In the rows, 128 means zero.
Known rows, with every way that one mark hangs from another
Y(E(G(H)) Q(D)): [127 155 142 130 160  90 102 145 104  71  52 126 152 159  47 127  88 111
 160 112 153]
G(H(D(E))): [117 152 135 120 139 152 156 141 143 191 189 114 118 164  62  97 157 117
  78  81 226]
H(D(E(Y))): [122 116 157 144 101 133 148 140 130 135 161 131 138 158  84 120 151 128
 109  92 203]
D(Q): [112 138 177 137 120 172 135 116 122 153 133 142 124  90 140 162 135 128
 114 116 118]
E(G Y): [136 102 128 132  96  76 119 144 103  96  74 146 159 157 102 117 104 130
 153 109  95]
E(G(H Q)): [118 147  87 108 143 121 130 147 124 170 135 161 160 129  76 102 118 130
 113  86 165]
D(E(Y) Q(G)): [ 82 149 163 153  48 191 155 137 111 111 134 138 158  89 146 160 132 130
 148  99 142]
D(E Q): [ 92 163 174 141  95 186 150 126 126 163 165 133 130 103 120 137 154 120
 100  99 168]
Y(E(G)): [137 127 128 119 130  88 105 150  89  80  92 156 158 153  84 150 110 133
 131 103 145]
G(H Q(D(E) Y)): [ 76 180  65 128 165 163 132 137 153 190 223 101 172 116  88  79 145 113
 106  99 204]
Y(E): [125 133 145 123 140 124 109 134 102  83 119 148 158 132 118 165 127 139
 125 114 137]
Y(Q(D G(E))): [ 91 150 155 164 129 147 140 122 132  82  84 105 114 114 104 134 109 105
 181 160 129]
H(D(Q)): [125 118 186 141 133 168 146 123 130 171 159 144 105 106 101 166 143 127
  92 101 182]
Y(E(G(H Q))): [116 150 111 105 156 120 110 151  98 118 125 175 186 132  70 140 118 141
 111  77 169]
D(Q(Y(E))): [ 90 150 155 137 147 140 107 125  98 136 142 142 176  98 142 177 132 126
 100  97 100]
H(D): [141 109 143 133 139 127 140 134 135 147 154 131 108 141  92 135 138 127
 105 112 192]
G(Q(D)): [116 130 106 137 148 166 128 125 146 126 170 135 137  87 111 128 127 134
 147 138 186]
G(Q(Y)): [ 92 144  72 132 155 126 116 131 130 162 169 147 186  96 138 121 133 131
 111 108 133]
E(Y(Q(G(H(D))))): [112 128 145 148 108 121 137 141 119  94  63 136 156 132 108 141 103 122
 162 102 127]
G(H): [120 149 122 112 151 142 132 128 134 164 143 119 132 140 112 112 131 122
 109 109 133]

Rows
[ 99 148 158 153  86 115 132 134 118  94  81 136 173 146 116 110 131 118
 147 105 125]	D(E(Y(Q)))
[ 89 165  67 118 147 123 113 153 101 109 136 113 187 128 129 148 109 124
 130  97 122]	Q(G(H) Y(E))
[107 138  86 136 128 105 142 159 128 181 185 140 158 150  51  90 145 120
  85  69 241]	H(D(E(G(Q(Y)))))
[122 136 103 122 125 158 154 147 133 145 151 115 113 128  98 135 120 126
 127 105 191]	Q(G(H(D)))
[ 98 124 201 132 164 147 147 115 131 182 168 138 136 168  75 127 164 121
  80  92 130]	G(E(Y) H(D))
[101 146 190 134 119 181 156 130 131 191 179 132 137 136  82 132 158 121
  80  68 190]	G(H(D(E(Y) Q)))
[ 85 164  69 116 177 138 121 132 136 194 182 138 189 107 119 104 138 125
  93  89 136]	G(H Q(Y))
[119 116 129 140  97 118 147 154 122 144 157 164 161 149  54 111 141 134
 109  71 230]	H(D(E(G(Q) Y)))
[128 117 148 147  98  57 112 141 100  75  12 155 171 156  96 117  89 119
 170 109  78]	E(G Y(Q))
[115 128 108 117 126 112 123 144 114 139 111 170 191 132  87 111 113 137
 131  81 126]	E(G(H Q) Y)
[114 164 107 114 108 117 144 153 124 167 142 119 138 174  61  74 134 112
 105  83 187]	D(E(G(H)))
[ 90 129 205 164 142 127 125 106 126  96  88 127 143 141 103 131 132 109
 154 144  77]	G(E(Y(Q(D))))
[106 130 167 141 157 139 120 130 109 153 165 144 150 115 104 181 142 126
  80  85 164]	H(D(Q(Y(E))))
[ 93 171 100 124 148 192 145 133 154 169 208 117 145 110  79  92 147 125
 118 106 229]	G(H Q(D(E)))
[ 76 127 173 144 141 160 133 110 123 138 159 181 180 107 124 144 159 139
 114 111 103]	G(E(Y) Q)
[110 141 186 145 108 182 160 131 134 180 187 134 111 118  85 145 161 122
  80  85 226]	H(D(E Q))
[ 79 183 120 127 120 132 139 144 115 208 163 114 161 142  82  93 139 102
  80  66 151]	D(E(G(H)) Q(Y))
[ 66 174 112 149  84 175 149 143 117 155 168 111 159  91 143 140 135 113
 119  97 151]	D(E Q(G Y))
[ 86 165 126 140 102 120 135 144 110 182 151 122 159 132  95 107 137 107
  95  79 148]	D(E(G) Q(Y))
[121 159 145 122 150  78 103 149  90  85  35 155 175 162  63 134  97 117
 134  87 127]	Y(E(G(H)) Q)
[ 82 145 149 132 119 161 147 126 119 127 132 130 150 133 125 137 133 124
 137 115  92]	Q(G(E(Y) H))
